What can hang from each mark:
W: T Y
Z: C M T
F: B M
G: M
T: W Z
Y: W
B: F
M: F G Z

Known rows, with every way that one mark hangs from another:
Y[W]: [ -5.7  10.0 -30.2 -10.6   9.1  -3.1   9.0 -13.3  -7.4  -3.8 -33.5   7.5
  -8.6 -18.4  -7.3   5.6  -7.1  -9.5   5.8 -13.9   1.4 -14.0  -5.6  -5.6
 -12.2]
T[Z[C]]: [-26.8   7.7  57.9  -3.4   1.2   0.1   1.5 -12.5 -13.3 -12.1 -27.3  18.1
  -7.3  -8.3  -1.2   4.3 -10.1 -13.0   5.0 -15.3   5.6  -6.4  -7.6 -13.0
 -11.9]
G[M[F Z]]: [ 20.6   5.1 -21.6  -0.3  -4.7   6.2  11.9 -21.9 -17.0  -8.1 -12.2  -2.4
  -6.6 -27.9  -6.9  -8.2  -2.3  -0.7  18.4 -20.0   6.0 -22.3  -5.9   2.7
  -3.1]
F[B M]: [  3.2 -16.3 -18.7  -4.3 -17.8   6.3  10.4 -25.8 -12.5 -10.0 -29.9 -13.8
  -7.5  -5.1  -5.9   7.2  -1.7  -2.9  10.1 -21.7   4.0 -31.9  -4.5   1.6
  -5.0]
B[F[M[Z[T]]]]: [  0.0  -4.8 -20.2  -2.3 -16.7  -2.0   3.0 -28.2 -17.4  -8.8 -26.1 -17.8
  -4.0  -5.3   2.9   5.6  -3.7   0.3  17.3 -21.6   4.3 -25.3 -11.0  -1.3
  -5.0]
T[Z]: [-14.6   0.8  61.5  -7.3   3.0   7.2   6.7 -12.5 -12.7  -4.2 -30.0   6.5
  -7.4 -12.1  -5.0   6.5  -7.6  -7.4   1.6 -13.1   4.3  -8.6  -5.4 -10.0
 -13.4]
T[W Z[C M[G]]]: [-12.5   9.9  -1.1   5.0   5.4   1.7  -8.4 -16.8  -8.3 -14.0 -26.1  13.2
 -10.3  -6.2 -11.5  -4.4 -10.1 -18.6   9.6 -18.3   9.4  -0.6 -14.0 -16.1
 -12.8]
T[W[Y] Z]: [-17.0   2.8 -12.4  -9.3  15.3   1.7 -13.7 -10.3  -6.8  -6.4 -30.3  13.1
 -10.0  -0.6  -9.2   5.2  -2.1 -16.3  -4.2  -8.6   9.5  -5.5 -11.7 -14.8
 -20.2]
T[W]: [ -2.6  -0.6 -58.0  -8.1  11.9   4.9  -4.1 -19.3  -7.0  -7.1 -30.5  20.4
  -7.6  -9.7  -4.5   4.6  -6.8 -10.4   0.5 -13.5   9.4 -10.4  -5.6  -8.2
  -8.5]
B[F]: [  8.9  -4.5   6.9  -7.7  -6.8  18.4   9.5 -27.5 -13.8  -6.7 -33.5   2.1
  -3.4 -13.0  -4.5   8.9  -7.2  -0.5  13.1 -17.5   5.7 -22.2 -12.5  -4.5
   0.2]
G[M]: [ 11.1   1.2  -8.3  -4.2  -0.3   2.3   9.0 -19.6 -13.9  -4.5 -21.6   9.7
  -4.6 -28.2  -6.7  -5.5  -4.9  -3.1  11.8 -18.1   5.1 -12.0 -10.1   0.8
   0.9]
M[F G Z[T]]: [ -4.6   9.3 -27.6   3.4  -1.2 -12.9   8.7 -29.9 -16.4  -8.2 -11.5 -12.3
 -10.7 -11.1  -4.1  -0.6  -1.0  -3.5  18.1 -28.5   2.0 -25.4   3.9  -0.4
 -14.1]
Y[W[T[Z[M[F]]]]]: [  5.3  14.3  23.3 -10.0   9.1  24.8   5.3 -10.4 -10.3  -0.4 -33.2  -4.9
  -9.9 -12.6 -17.7   2.6 -12.0 -13.5   9.6 -12.9  -0.4 -15.0 -10.5 -10.7
  -9.6]
M[F G Z]: [  6.1   8.8 -31.1   4.6  -6.4  -5.7  18.9 -28.6 -16.4 -10.5 -13.6 -13.3
 -10.8 -17.2 -12.3  -1.2   0.3  -0.6  13.7 -25.1   5.4 -28.1   2.9   1.7
 -13.9]
Z[T]: [-17.0   2.2   6.5 -10.0   8.8  -9.0  -1.8 -20.7 -11.3  -2.7 -27.5  11.0
  -7.2  -8.9   7.3   6.7  -9.2  -8.7   7.1 -20.3  -1.1 -10.9  -1.3  -6.8
  -6.4]
M[G Z[T]]: [-24.3   7.6 -30.6   4.4   1.0 -34.0   6.7 -23.3 -13.3  -6.1 -16.2  -5.3
  -9.5 -10.3   1.8  -0.8   0.2  -4.6   8.3 -25.7   1.6 -13.0   1.5  -0.8
 -21.4]
T[W[Y] Z[M[G]]]: [ -3.6   7.1 -12.1  -0.8  10.0  -2.0  -7.9 -15.0  -6.3  -6.8 -29.0  -2.0
 -12.2  -5.2 -18.0  -2.0  -2.3 -16.5   2.3 -14.5   7.9  -2.9 -15.7 -14.4
 -18.7]
Y[W[T[Z[M]]]]: [ -4.6  13.7  22.6  -9.5  10.8  13.8   4.3  -7.5  -8.8   0.4 -35.1  -1.3
  -9.1 -12.5 -14.6   2.5 -11.4 -14.1   5.0 -11.7  -0.7  -9.1 -12.5 -11.2
 -13.1]
F[B M[G Z]]: [ -4.7 -11.6 -47.2   6.8 -23.1 -15.3  15.0 -28.5 -14.5 -12.6 -20.7 -27.0
  -9.4  -5.2  -8.8   1.6   5.6  -0.6  11.8 -26.8   5.5 -32.7  -2.1   6.0
 -16.2]
B[F[M]]: [ 11.7  -7.5  -9.4  -5.3 -17.8  13.3   8.6 -29.7 -16.7  -8.7 -31.9 -12.8
  -3.1  -9.6  -5.8   7.3  -5.0   1.3  15.2 -19.5   6.2 -26.1 -13.7  -1.5
   3.9]
G[M[Z]]: [  4.7   3.8 -24.7   0.4  -3.4 -10.8  10.2 -16.9 -15.2  -6.6 -16.0   2.8
  -5.6 -27.5  -2.3  -8.7  -1.5  -1.6  11.0 -17.8   5.8 -12.6  -8.3   2.6
  -9.1]
T[W Z]: [-14.1  -1.2   2.4  -7.2  11.7  11.9  -8.5 -13.0  -8.1  -5.6 -30.1  17.3
  -8.4  -4.9  -6.7   5.2  -6.9 -13.2  -0.4 -10.4  10.2  -4.8  -7.9 -13.7
 -15.9]
M[Z]: [-11.3   5.2 -19.2  -2.5  -0.5 -16.7  12.8 -16.1 -12.3  -8.0 -22.6   0.8
  -8.2 -16.1   2.8   2.1  -3.4  -3.4   0.6 -16.2   4.2 -15.8  -0.3  -2.4
 -19.2]
M[F[B] G]: [ 15.9  -6.1 -12.9  -0.7  -8.3  21.9  17.9 -34.7 -13.5  -9.7 -22.6  -8.1
 -10.0 -12.4 -18.9   5.3  -1.0  -2.4  18.8 -27.5   4.9 -37.0   0.0   0.9
  -3.3]
B[F[M[G Z[C]]]]: [ -2.7   0.2 -34.5   6.2 -22.7  -9.1   8.8 -31.4 -18.7 -15.9 -22.7 -15.8
  -4.6  -7.2  -5.7   1.5  -1.1  -0.4  19.4 -25.0   7.8 -25.7 -13.2   0.0
  -5.0]

Rows:
[ 22.6  -3.7 -22.9   0.1  -9.6  14.9  11.9 -24.5 -15.5  -9.7 -13.7  -5.5
  -7.4 -23.7  -7.7  -6.2  -0.7  -0.8  21.6 -22.0   6.3 -30.3  -5.9   4.1
  -5.1] -> G[M[F[B] Z]]
[ -1.7  -3.5 -30.0   2.9 -19.3  -9.1   5.6 -32.5 -17.9  -9.1 -23.0 -22.4
  -4.8  -5.6  -2.8   3.2  -0.4   1.3  19.6 -25.6   4.6 -25.0 -10.8   0.6
  -6.2] -> B[F[M[G Z[T]]]]
[ -3.4   4.0 -36.6   9.4 -12.8  -1.8  14.0 -31.1 -15.3 -20.2 -13.1  -5.5
 -11.6  -8.0  -9.6  -0.5   0.2  -6.5  21.4 -29.5   7.2 -35.5   0.7   0.0
 -14.5] -> M[F[B] G Z[C]]
[-22.7  16.1  11.8  -8.9  12.1   7.1  -1.0  -6.6  -9.6  -4.6 -33.0  12.6
  -8.1  -7.4 -10.4   4.7 -10.6 -17.4   4.6 -12.1   1.4  -9.1 -11.1 -12.0
 -14.3] -> Y[W[T[Z[C]]]]
[ -5.0   6.0 -60.9  -1.6   7.8 -20.5  -9.1 -16.6 -11.4  -6.0 -14.7   6.6
  -7.6 -16.1   1.9  -8.6   0.6  -9.0  10.8 -18.0   5.2  -8.8 -11.4  -1.3
 -13.5] -> G[M[Z[T[W[Y]]]]]
[ 15.7   7.2  -0.6   6.9 -11.3  12.2  13.3 -32.1 -12.4 -19.1 -23.2  -3.6
 -11.1 -13.8 -14.5  -3.9  -9.8 -11.0  25.8 -29.9   3.0 -26.7  -8.9  -5.7
   1.8] -> Z[C M[F[B] G]]
[-14.2  11.8  15.2 -11.6  12.7  12.0   2.6  -6.5  -9.1   0.6 -34.6   5.4
  -8.4  -9.7 -12.8   5.9  -8.9 -13.7   2.3 -10.7   0.7 -10.7  -9.6 -10.0
 -15.4] -> Y[W[T[Z]]]
[-14.2  12.4  -6.9  -1.9  10.9  -2.2 -15.8 -10.8  -6.1 -14.6 -29.9  14.0
 -11.3  -0.9  -8.3  -2.0  -8.1 -23.1   3.5 -12.2   8.3  -0.9 -18.2 -19.1
 -15.6] -> T[W[Y] Z[C M]]
[-18.6   4.1 -53.8 -11.1  18.9 -13.7 -17.8 -18.8  -6.5  -4.2 -28.1  16.3
  -9.4   0.2   4.0   5.6  -4.8 -15.8   2.7 -16.6   3.1  -8.4  -6.5 -10.6
 -12.2] -> Z[T[W[Y]]]
[-35.5  13.5 -67.0  -0.6  11.3 -34.4 -16.1 -15.4  -9.1 -15.0 -19.3  17.6
 -10.1   1.2  12.0  -0.2  -3.5 -17.6   4.7 -18.2   5.0  -8.9  -6.0 -10.3
 -21.9] -> M[Z[C T[W[Y]]]]
[ 12.9  -0.8  63.9   0.6  -7.9  24.7  14.1 -23.5 -12.5  -7.1 -26.4 -15.3
 -10.9 -13.8 -18.2   0.7  -7.3  -6.7  16.4 -22.2   3.1 -20.5  -7.4  -8.0
  -8.2] -> T[Z[M[F[B] G]]]
[-14.4  -6.3 -50.0   9.9 -24.0 -21.0  10.4 -27.8 -14.7 -18.9 -18.8 -18.0
  -9.4  -2.2  -5.6  -0.1   3.4  -5.0  14.5 -28.2   6.4 -31.2  -4.1   4.0
 -15.3] -> F[B M[G Z[C]]]
[ 29.4   8.1   5.5   1.4  -5.7  12.5  19.8 -29.8 -13.0  -7.6 -24.1 -15.0
 -10.0 -23.0 -18.5  -3.3  -8.5  -3.7  18.0 -25.8   1.4 -22.0  -5.7  -3.6
   2.1] -> Z[M[F G]]
[ 18.1   6.8  21.5  -6.7   2.9  12.0   3.8 -26.8 -11.5  -4.2 -25.8  -7.6
  -9.5 -14.5  -1.0   0.2 -14.7  -8.4  20.1 -24.4  -3.6 -17.6  -4.4  -8.3
   3.3] -> Z[M[F] T]
[ -2.6 -13.7 -34.3   0.1 -20.4  -6.9  11.7 -23.2 -13.2 -12.1 -24.7 -20.9
  -8.6  -4.5  -1.3   4.3   1.2  -1.8   9.2 -21.7   4.6 -32.8  -2.3   3.3
 -14.5] -> F[B M[Z]]
[-10.6   8.3   7.9   0.1   7.4   8.4 -10.9 -13.0  -7.7 -13.8 -29.5  17.6
  -9.4  -5.8  -5.7  -2.1 -13.2 -19.5   7.3 -14.2   8.8   0.0 -13.9 -18.2
 -11.6] -> T[W Z[C M]]
[  8.4  -2.6 -31.9   5.2 -11.6   5.5  19.4 -31.3 -14.5 -12.2 -15.4 -16.9
 -11.7 -11.5 -13.3   1.4   2.8  -1.0  18.1 -27.2   5.6 -38.0   2.6   3.1
 -15.9] -> M[F[B] G Z]
[ 15.8   9.0   9.6  -0.1   0.4   3.6   7.1 -31.4 -13.1  -4.5 -21.9 -13.3
 -10.5 -15.4  -8.3  -2.7 -10.8  -7.3  23.0 -29.6  -2.8 -17.8  -4.2  -5.6
   1.5] -> Z[M[F G] T]
[  7.5   7.2  68.0  -7.8   3.3  32.0   6.3 -14.8 -13.9  -1.0 -30.1  -4.6
  -8.2 -10.0 -15.1   2.1 -13.2 -10.0   6.0 -14.8   1.3 -15.0  -9.9 -11.0
  -4.1] -> W[T[Z[M[F]]]]
[-16.8  15.8 -32.5   7.4  -2.8 -19.7   3.3 -29.6 -17.1 -16.1  -9.4  -0.5
 -10.8  -7.2  -0.1  -2.9  -3.3  -9.0  21.4 -30.1   3.2 -23.0   1.5  -3.4
 -12.5] -> M[F G Z[C T]]
[-15.0  15.8 -45.9  -2.0  13.4 -18.8 -20.7 -19.6  -6.1 -14.3 -27.4  17.3
 -10.8  -0.3   5.1  -3.2 -12.2 -23.9  12.4 -21.0   1.3  -2.8 -14.6 -16.1
  -6.5] -> Z[C M T[W[Y]]]
[ -7.0  11.7  47.8  -9.4   9.1   7.7  -0.7  -8.3 -10.7  -1.0 -32.9  -6.5
  -9.5  -3.7 -15.5   2.3  -6.2 -15.0  -4.1 -11.1  -0.2  -9.6 -16.3 -12.2
 -13.6] -> W[T[Z[M]] Y]
[-19.2   9.0  38.7 -11.9  11.8   4.7  -3.3  -7.9 -11.4  -1.0 -31.8   2.5
  -8.7  -0.4 -13.1   6.8  -3.3 -14.3  -7.1  -9.7   1.8 -11.4 -13.1 -11.1
 -15.8] -> W[T[Z] Y]
[ 15.0  -2.2  73.8  -4.3  -5.8  31.0  11.4 -19.5 -11.8  -6.7 -29.4 -10.7
 -10.2 -13.2 -12.3   2.8 -10.3  -7.5  13.9 -18.1   2.4 -20.1  -7.7 -10.1
  -6.7] -> T[Z[M[F[B]]]]
[ 13.6  16.3  -0.7   6.5  -7.2   3.6  13.5 -29.5 -14.2 -17.7 -21.6  -0.3
  -9.8 -18.2 -13.7  -5.8 -12.1 -10.7  22.1 -28.0   2.9 -19.1  -8.4  -7.1
   4.2] -> Z[C M[F G]]
[ 18.0   5.9  10.9   0.6  -8.8  20.7  10.1 -27.2 -11.3 -18.7 -26.8   2.1
  -9.9 -13.3  -7.1  -1.2 -13.7 -12.2  22.1 -24.8   2.2 -26.6  -8.6  -8.2
   3.6] -> Z[C M[F[B]]]
[ 31.3  -0.8   4.3   1.8 -10.0  21.4  20.5 -32.5 -11.4  -9.1 -25.9 -18.0
 -11.0 -18.2 -19.3  -1.2  -7.0  -4.0  21.2 -27.4   1.4 -29.7  -5.8  -2.0
   0.3] -> Z[M[F[B] G]]
[  3.2  12.3  49.4  -9.8   7.7  18.3   0.3 -11.9 -12.3  -2.1 -30.9  -9.5
 -10.3  -4.2 -18.5   2.4  -6.9 -14.4   1.0 -12.5   0.3 -15.8 -14.9 -12.2
 -10.3] -> W[T[Z[M[F]]] Y]
[  0.2   7.7 -40.4  -7.2  14.9 -10.0 -13.9 -19.8  -5.0  -4.4 -29.8   3.2
 -10.7  -5.0   0.3  -0.6  -9.1 -16.9   7.9 -18.6   0.1  -5.7 -11.5 -12.5
  -8.3] -> Z[M T[W[Y]]]
[  6.5  -5.4 -22.4  -1.7 -20.0   2.4   9.5 -28.0 -17.2 -10.5 -27.2 -18.5
  -3.9  -9.2  -2.3   5.1  -2.6   2.3  14.7 -19.7   6.7 -27.0 -12.1  -0.1
  -5.4] -> B[F[M[Z]]]
[-34.0  12.2 -60.3  -6.1  17.8 -22.2 -24.8 -18.3  -7.2 -14.1 -25.5  30.4
  -9.1   5.3   8.7   3.2  -8.1 -22.8   7.5 -18.7   4.4  -5.8  -9.5 -14.3
 -10.6] -> Z[C T[W[Y]]]
[-14.1  14.1 -45.7   5.8   8.1 -18.1 -14.1 -26.0  -7.9 -14.2 -23.3  14.5
 -10.2  -4.4  -0.1  -6.4 -12.3 -20.0  18.6 -27.6   2.6  -2.5 -11.2 -12.8
  -4.2] -> Z[C M[G] T[W]]
[-24.5   9.2  53.7  -6.5   6.2  13.1  -1.7 -10.8 -14.1  -6.4 -29.5  16.3
  -6.3  -2.6  -6.8   4.6 -11.8 -14.4   0.5 -13.6   3.7  -8.4  -9.8 -12.4
  -9.1] -> W[T[Z[C]]]
[-25.7   9.1 -78.9   3.2   9.1 -37.8  -6.4 -21.7  -9.5  -7.4 -16.6  -1.2
 -11.4  -3.3  -1.1  -1.4   3.8 -10.5   4.6 -22.8   4.9 -10.9  -3.0  -3.9
 -25.8] -> M[G Z[T[W[Y]]]]
[-21.0   4.0 -53.5  -3.6   9.8 -20.6  -7.3 -17.4  -9.6  -6.5 -21.3   8.5
  -9.3  -5.3   9.8   2.1  -4.4  -9.9   3.6 -17.5   4.3 -10.5  -0.4  -6.7
 -21.7] -> M[Z[T[W]]]
[ 12.8   4.5 -50.0  -1.4   3.2   2.8  -4.4 -23.5 -14.7  -7.0 -10.9   3.9
  -7.4 -19.6  -1.3  -8.6  -3.3  -5.9  20.7 -21.1   6.1 -17.6  -6.6  -0.5
  -4.6] -> G[M[F Z[T[W]]]]
[-12.8  18.0  19.6  -7.0  10.1   9.1   0.8  -7.3  -9.2  -4.6 -34.0   5.7
  -8.9 -10.1 -12.1   1.2 -13.0 -17.8   6.9 -13.0   0.3  -7.3 -13.8 -13.0
 -12.2] -> Y[W[T[Z[C M]]]]
[-26.2   7.8 -46.1   8.4 -13.1 -40.6   1.8 -25.2 -17.6 -14.8 -15.1 -12.2
  -8.3  -4.0   2.1  -3.0  -0.7  -6.9  13.7 -28.2   3.3 -16.8  -3.1   0.0
 -12.9] -> F[M[G Z[C T]]]
[-25.7  13.7 -38.8   9.6  -4.7 -34.3  11.7 -21.7 -14.4 -16.6 -16.0   4.7
  -9.0 -13.0  -2.6  -3.3  -0.5  -7.5   8.1 -24.6   6.0 -14.0  -2.3  -2.3
 -19.9] -> M[G Z[C]]
[-11.8   2.8 -18.2   0.0  -4.9   1.6  -0.3 -26.4 -14.0 -17.3 -16.2   2.7
 -10.4  -0.9   7.9   3.3  -6.1 -10.8  21.6 -26.1   2.3 -32.2   1.3  -4.9
 -12.7] -> M[F[B] Z[C T]]
[-12.3  12.5 -33.7  -0.5  10.6  -9.9 -17.2 -21.5  -6.9 -13.7 -26.7  20.5
  -9.2  -3.7   7.4  -3.7 -16.5 -21.0  15.3 -22.6   1.6  -2.3 -11.4 -15.3
  -3.3] -> Z[C M T[W]]
[-20.8  -7.8 -35.4   2.5 -17.9 -18.0  -0.8 -24.1 -13.7 -16.5 -21.4 -10.8
  -9.0   3.4   8.2   3.2  -1.7  -8.5  15.2 -25.6   2.9 -28.5  -3.3  -0.3
 -13.8] -> F[B M[Z[C T]]]
[ 17.8  -0.1   8.9   0.1  -4.1  12.3   7.1 -34.2 -11.3  -6.0 -23.7 -16.5
 -11.5 -11.0  -9.2  -0.4  -8.6  -7.7  26.2 -31.2  -2.9 -25.8  -3.7  -4.1
   0.2] -> Z[M[F[B] G] T]
[ -2.1  12.4  64.6  -4.5   2.2  26.1   2.1 -14.9 -14.6  -7.4 -28.0   4.6
  -7.8  -6.8 -12.0   0.6 -15.2 -14.3   8.6 -16.2   2.0 -13.0 -11.9 -13.2
  -2.8] -> W[T[Z[C M[F]]]]
[ 11.6  -5.0 -16.5  -2.9  -8.9  16.0  15.5 -25.3 -13.2 -11.9 -20.5  -9.5
 -10.6 -10.8  -4.2   4.9  -2.1  -2.2  14.2 -20.9   4.9 -37.7   2.5   0.0
 -13.7] -> M[F[B] Z]
[-28.7  14.1  34.6  -8.6  10.9  -0.7  -7.7  -8.0 -12.5  -7.4 -30.0  11.3
  -8.7   2.7 -10.0   4.6  -5.7 -18.7  -4.4 -11.2   3.2  -9.4 -15.1 -13.5
 -14.7] -> W[T[Z[C]] Y]
[ -8.3   2.0 -45.3   6.0 -16.2 -29.0  14.3 -24.2 -16.8 -10.4 -18.3 -22.0
  -8.1 -12.0  -7.5  -1.9   2.3  -0.2   7.1 -24.1   5.2 -20.5  -1.7   3.9
 -13.8] -> F[M[G Z]]
